In the rows, 128 means zero.
Known rows, with every way that one mark hangs from another
C[Z[D[N Y[H[T] U]] V]]: [120 139 135  83 115  22 147 136 150  77 145  94 164 119 146 127  98 162
 123 107  58 113 138 154 120 134 110 185 129 133 171 100 104 188 153 139
 125 180 109 109 121 172 138 119 140 150 149 148  98 135  96  67 131 106
 156 106 137 126 122  91]
G[Z[D[Y[H[T[J]]]] V]]: [121 123 122 105 113   9 148 114 158 110 137 124 140 119 134  80 109 171
 130 115 101 108 113 154 111 130 113 179 107 123 112 143 129 180 183 132
 139 159 123 123 128 190 120 111 161 145 150 151 108 135 108 101 114 112
 110 162 138 132 110 111]
P[C]: [136 125 135 136 145 127 129 139 123 147 121 128 120 125 122 130 130 107
 132 121 119 142 111 120 117 125 116 128 123 136 112 150 135 136 123 122
 129 118 129 136 121 113 141 134 139 123 117 146 142 137 152 115 118 125
 141 131 124 144 130 130]
Y[H[T[J[A[C[Z[D]]]]]] U]: [122 140  73 132 122  33 140 133 148 127 115 128 167 111 148 138  82 157
 111 112 115 112 132 161 129 133  83 192 123 147 140 127 113 192 136 123
 133 150 130 130 117 131 191 130 175 142 112 155 125 160 122  97 127 102
 185 144 140 163 136 129]
C[Z[D[N Y[H U]] V]]: [124 131 155  87 119  43 146 130 149  87 152 102 154 132 138 129 115 169
 118 116  57 121 134 147 125 131 122 170 129 125 166 102 115 198 140 137
 122 173 104 115 118 174 126 121 131 157 142 135 100 119  93  57 138 112
 139  99 123 126 129  85]
Z[D V]: [135 112 131 121 123  69 142 144 147 114 158 121 114 123 132 106 129 150
 124 130  91 112 122 128 111 110 130 155 117 110 114 130 140 145 108 122
 125 151 122 130 132 138 111 119 146 161 135 125 116 106 124 102 111 120
 109 122 127 110 125  86]
H[T]: [121 138  99 119 124 100 128 133 134 120 119 118 145 113 139 127 106 120
 133 115 126 118 133 137 120 133 110 152 128 136 132 125 115 119 146 130
 133 137 129 120 131 125 146 125 140 117 139 143 124 147 131 139 120 123
 146 138 149 126 121 137]
Y[U]: [130 128 120 117 118 127 123 131 123 111 118 109 136 125 140 140 114 137
 127 124 123 144 130 133 132 129 123 130 125 132 142 109 148 140 121 132
 131 129 127 130 128 116 146 132 122 148 129 141 128 132 116 121 124 122
 143 104 137 120 141 119]
Y[H U]: [135 147 113 108 123  99 124 131 120 105 104 107 135 128 145 154 101 162
 123 116 116 124 116 141 123 132 110 125 124 135 137 119 128 152 117 139
 133 145 124 138 125 129 157 136 145 160 144 149 118 143  95 125 135 127
 129 112 134 132 138 116]
D[N[V] Y Z]: [101 133 195  91 128 140 150 115 125  98 158 155 147 128 128 126 119 105
 134 103  78 136 145 147 134 142 147 138 119 125 164 112 114 177 168 139
 128 139 118 109 107 190 103 127  94 126 128 133  91 111  91  69 136 138
 123 111 118 142 113 110]
M[P[C[Z[D[N[V] Y[U]]]]]]: [130 128 161  99 141  88 146 135 144 112 136 117 158 136 142 143 133  90
 121  99  75 141 142 126 130 124 129 154 115 117 110 125 144 176 167 130
 126 121 122  99 121 179 141 152 118 124  99 123 113 129 137  48 118 124
 150 120 127 127 138 109]
Z[D[Y[U]] V]: [121 116 148 101 116  79 144 140 140 102 150 113 119 127 143 113 127 164
 127 125  81 139 123 125 119 118 133 161 113 114 121 112 143 162 107 126
 129 154 110 128 126 151 123 116 124 174 137 155 109 109 106  71 107 111
 113 112 139  92 131  78]
T[H J[A[C[Z[D V]] L]]]: [148  76 108 154 132  45 151 123 160 145 182 177 132 117 128 101 150 179
 104 144 124 114 116 142 147 114 115 208 129 127  94 127 132 184  73 107
 149 123 135 133 108 162 148 130 163 135  83 119 127 125 156  61 121 116
 197 153 107 149 128 114]
T[H J[A[C[Z] L]]]: [144  87 103 161 134  84 140 112 144 157 159 180 142 119 123 115 146 161
 106 146 151 126 123 144 159 127 114 187 138 140 101 128 126 170  90 111
 152 106 138 132 106 153 160 136 151 114  78 120 135 142 158  81 135 121
 209 158 107 165 129 145]
G[N[V] Z[D[Y[H[T[J]]]]]]: [128 121 107 100 128   4 148  95 162 131 128 136 134 104 147  98 105 154
 122  90 123  95 135 158 133 134 111 171 100 120  91 151  95 202 211 140
 133 155 118 113 129 187 107 120 163 138 157 152  86 148 100 103 121 123
  99 162 119 157 107 113]
C[Z]: [129 133 129 130 122 118 127 119 140 120 128 120 159 137 126 132 142 115
 120 125 131 131 135 133 133 133 118 139 140 140 151 126 123 145 167 127
 119 134 126 114 128 142 135 125 136 114 126 127 139 134 134 109 152 120
 148 122 124 133 130 142]
T[H J]: [147 113 102 137 116  80 126 111 140 129 145 173 134 103 120 117 137 155
 126 137 132 110 122 133 133 127 123 161 131 124 108 134 135 136 128 124
 151 104 132 135 122 168 130 128 130 134 120 109 125 154 151 117 118 138
 147 140 120 149 137 124]
Z[D[N Y[H[T[J]] U]] V]: [118 132 133  86 117  13 152 143 147  97 158 121 140 102 145 112  79 181
 131 105  54 109 131 162 116 131 122 188 112 115 142 108 114 185 125 137
 144 162 114 124 118 178 138 120 130 169 143 135  82 134  99  79 105 113
 145 120 141 125 122  73]
C[Z[D[Y]]]: [114 133 144 120 123  92 136 112 150 126 139 111 158 138 129 117 149 134
 117 128  99 135 142 118 137 130 122 163 134 134 145 118 121 166 172 124
 117 142 111 111 122 169 123 114 124 129 120 146 128 120 129  73 142 113
 120 138 124 123 133 129]
D[N[V] Y[H[T[J[A]]]] Z]: [ 88 147 173  88 123  77 164 124 133 116 155 171 157 119 127 132  80 123
 135  92  91 112 137 180 131 153 125 172 115 129 158 128  86 188 182 137
 140 153 126 114 108 195 134 126 122 124 128 139  78 144  86  76 135 121
 148 149 123 168  96 105]
Z[D[Y[H[T] U]] V]: [118 139 124  88 115  34 144 143 141  91 134 103 127 118 155 123  98 180
 127 110  73 111 116 141 106 124 110 174 112 123 122 117 119 165 112 136
 134 170 108 128 127 157 142 117 150 173 156 173  96 131  91  82 112 110
 114 132 152 101 123  80]
P[C[Z[D V]] M]: [137 126 151 146 141  68 128 145 151 133 144  98 149 123 127 103 159 106
 123 105  78 133 121 131  81 109 109 172 120 121 114 144 154 150 123 127
 117 135 111 121 124 129 135 130 166 127 110 137 145 152 171  72 130 111
 153 145 116 145 133  93]
Y[H[T[J[A]]] U]: [118 145  91 115 113  59 136 141 130 130 112 126 149 113 140 145  72 155
 128 106 137 115 121 170 123 141  98 170 119 137 136 127 118 153 139 132
 146 146 132 135 127 122 182 131 157 142 133 150 118 169 108 130 123 105
 171 145 145 148 125 116]
M[P[C[Z[D[Y] V]]]]: [136 121 160 120 137  76 149 139 148 129 146 124 144 146 125 119 154 105
 125 116  87 138 117 118 113 119 130 146 122 115  90 144 141 163 151 124
 123 123 117 110 129 178 132 141 137 115 107 130 133 129 152  59 119 114
 127 143 133 109 121 113]
T[H J[A[C[Z[D[Y]]]]]]: [124 102 112 151 125  55 150 104 155 149 155 190 140 118 120 109 142 162
 109 149 124 123 130 131 149 131 118 197 133 132 112 131 109 188 116 106
 139 118 117 130 111 171 141 121 137 118  90 133 136 145 152  53 122 111
 169 163 107 166 136 127]
Y[H[T[J[A[C L]]]] U]: [126 124  82 132 133  77 136 137 129 140 122 130 143 112 156 135  80 168
 117 110 136 120 120 165 136 134  93 176 117 146 112 121 117 170  85 128
 152 134 142 138 110 123 201 142 170 148 107 159 114 153 118 118 124 114
 199 150 145 150 124 135]

Rows
[118 114 173  99 129  67 155 139 143 107 173 126 116 125 130 102 120 158
 130 128  59 122 136 134 124 122 148 167 118 106 135 108 116 165 110 131
 126 155 108 121 120 163  95 116 108 151 134 119  96 101 109  71 107 119
 120 116 120 117 118  74] -> Z[D[N Y] V]
[148  77 114 154 132  72 148 122 147 139 175 185 132 118 126 109 148 169
 110 142 142 121 112 149 147 123 120 192 133 132  96 132 125 172  76 113
 153 117 138 132 110 154 152 133 160 124  90 116 130 136 153  73 131 118
 209 148 111 148 119 121] -> T[H J[A[C[Z[V]] L]]]
[135 119 172 112 141  65 153 140 149 123 155 123 148 141 121 118 140 106
 126 116  68 135 128 126 118 123 137 150 124 112 114 129 133 171 153 131
 123 130 117 103 124 183 125 144 122 110 107 109 122 124 147  53 116 114
 145 131 123 125 121 105] -> M[P[C[Z[D[N Y] V]]]]
[124 141 174  89 105  97 144 123 122  80 134 125 144 134 136 131 109 159
 133 112  81 142 106 148 113 139 124 124 119 134 160 114 131 188 136 143
 130 160 111 132 115 179 138 124 129 169 156 176 109 130  70  75 139 118
 110 106 144 116 113  98] -> D[Y[H U] Z[V]]
[114  89 153 140 144 100 161 135 143 144 169 137 124 149 138 107 148 154
 106 138 114 142 124 132 148 120 126 186 124 133 109 118 113 186  74 112
 127 147 121 122 109 139 144 125 149 130  87 152 126  95 124  47 134 100
 173 154 115 121 114 117] -> J[A[C[Z[D[Y] V]] L]]
[117 105 100 143 140  57 149 134 159 158 165 136 168 109 135 102 100 136
 113 121 113 116 153 160 148 129 109 217 129 139 139 112 110 178 125 118
 139 133 141 113 107 145 166 130 146 109  82 118 117 131 152  92 122 106
 220 154 123 165 119 141] -> H[T[J[A[C[Z[D[N]]] L]]]]
[110 122  90 150 132  92 143 136 136 153 136 168 137 107 131 114  96 122
 126 121 149 120 132 153 134 137 112 176 122 136 116 143 104 146 121 116
 141 119 139 129 124 115 165 128 151 105 104 133 131 155 150 125 110 109
 186 158 141 154 114 142] -> H[T[J[A[C]]]]
[117 129 118  95 114  18 141 107 153 111 123 102 167 113 140  96  83 167
 129 114  90 116 140 163 130 141 113 180 115 131 155 107 128 198 196 139
 141 153 121 117 116 185 134 122 128 140 139 144 106 140  97  99 113 113
 139 140 132 162 128 122] -> G[Z[D[N Y[H[T[J]] U]]]]
[110 145 166  95 137  94 142 120 120 114 132 130 127 131 131 135 104 157
 131 122  84 120 133 143 135 146 137 128 128 125 151 112  85 158 126 143
 129 149 110 125 112 167 120 129 109 129 140 131  96 132  92  97 137 129
 126 133 116 146 120 113] -> D[N Y[H]]
[144 103 120 114 132  81 139  99 145 124 124 134 119 120 138 114 128 123
 123 103 153 114 132 147 140 130 126 124 111 122 108 143 116 174 186 139
 125 144 126 113 138 136  91 133 147 121 154 130 110 132 101 130 130 132
 111 120 110 147 110 120] -> G[N[V] Z]
[153 121 147 127 137  98 141 143 136 121 137 127 144 143 120 130 148  88
 126 113 111 136 111 130 111 122 125 124 125 121  99 151 146 148 145 128
 125 116 133 110 135 155 141 151 147 106 112 114 141 141 158  92 126 120
 150 127 134 117 120 124] -> M[P[C[Z[V]]]]
[142  82 103 161 140  94 142 118 137 161 160 189 122 113 127 112 137 172
 111 148 148 123 117 142 154 123 122 180 129 131  88 131 127 156  60 110
 158 102 139 142 107 146 156 138 145 123  83 121 131 137 154  93 118 126
 194 165 107 160 129 132] -> T[H J[A[C L]]]
[143  90 117 145 126  86 141 122 138 162 165 167 129 121 117 115 138 169
 119 143 157 119 117 149 152 124 126 185 131 125  96 121 138 140  96 117
 160 110 140 137 115 155 146 134 134 128  96 112 127 141 147 100 121 123
 183 167 107 152 124 120] -> T[H J[A[L]]]
[123 119 160  96 116  62 147 132 151  90 161 103 155 130 136 119 127 149
 121 121  64 135 144 142 132 128 131 174 130 124 170  93 128 189 141 132
 118 161 108 109 120 164 119 117 114 148 131 126 112 111 108  53 127 107
 152  91 124 119 129  88] -> C[Z[D[N Y[U]] V]]
[145 126 133 133 139  86 137 135 150 141 128 116 158 141 123 129 147  93
 120 120 101 131 127 116 118 117 119 138 126 122 101 142 151 153 167 123
 120 111 129 111 129 160 143 150 143 108  97 119 145 135 166  86 121 120
 137 142 125 135 136 137] -> M[P[C[Z[D]]]]
[122 100 144 124 158 117 145 115 147 120 161 131 143 129 156 114 147 138
 105 114  82 132 152 122 155 118 124 176 121 136 117 115 114 194 103 124
 130 131 126 109  95 181 138 133 138 134  85 140  93  91 132  51 141 137
 172 132 115 132 132 135] -> A[C[Z[D[N[V] Y]]] L]
[118 135 167 117 145  91 127 132 144 118 134  98 164 120 146 126 145  97
 123  88  65 147 149 136 100 121 116 181 114 124 133 121 147 171 142 133
 122 130 104 108 112 150 141 135 132 133 101 145 121 153 149  44 130 118
 165 133 112 152 146  90] -> P[C[Z[D[N[V] Y[U]]]] M]
[129 151  82 111 112  63 124 131 130 113 108 117 155 102 147 141  76 154
 129 101 122 113 122 158 118 138  96 157 120 140 136 128 127 150 146 137
 147 137 134 133 125 143 180 131 158 154 142 149 112 168 116 139 125 121
 160 131 155 139 132 125] -> Y[H[T[J]] U]
[110 150 126  78 126  46 140 125 150  84 130 101 170 120 156 144 101 139
 119  93  69 110 153 151 130 136 104 184 123 135 160 107 102 186 179 138
 125 166 112 103 116 179 143 123 138 142 136 151  88 136  98  65 141 122
 146 118 132 135 133 102] -> C[Z[D[N[V] Y[H[T] U]]]]
[133 139 150 152 143 117 115 130 135 142 119 105 161 127 124 121 158  89
 126 104 110 145 128 133  93 125 110 149 127 137 128 142 142 137 140 131
 121 119 115 119 123 121 150 136 153 103 104 141 157 169 171  97 146 116
 165 151 115 161 134 130] -> P[C[Z] M]
[116 139 145  92 129  64 142 127 136 106 132 104 137 124 144 132  96 176
 124 121  60 121 141 137 132 132 127 158 121 122 155  93 115 182 119 138
 128 156 106 127 112 163 130 126 111 164 132 140  97 118  90  77 117 122
 124 119 119 140 140  94] -> Z[D[N Y[H U]]]
[144 100 113 113 133  48 143 103 159 131 132 123 121 116 139 102 128 134
 117 108 131 105 137 139 136 120 123 148 107 114 103 140 123 185 187 135
 120 152 122 114 135 143  86 127 151 135 147 129 105 119 102 114 118 127
  97 127 105 151 119 110] -> G[N[V] Z[D]]
[111 148 181  72 120 113 145 117 120  75 135 135 153 125 143 152  93 136
 131  93  67 133 135 157 131 145 129 136 115 131 176 105 115 193 158 146
 132 155 114 119 104 190 129 134 108 157 142 152  81 125  63  66 144 137
 127  98 125 144 122  97] -> D[N[V] Y[H U] Z]
[107 147 129  74 131  51 144 135 141  88 130 107 139 110 162 143  84 157
 125  95  63 105 146 148 126 131 114 179 109 122 138 110 105 171 145 138
 137 161 113 116 114 169 138 127 130 162 142 154  73 128  86  78 116 131
 128 126 133 133 133  85] -> Z[D[N[V] Y[H[T] U]]]
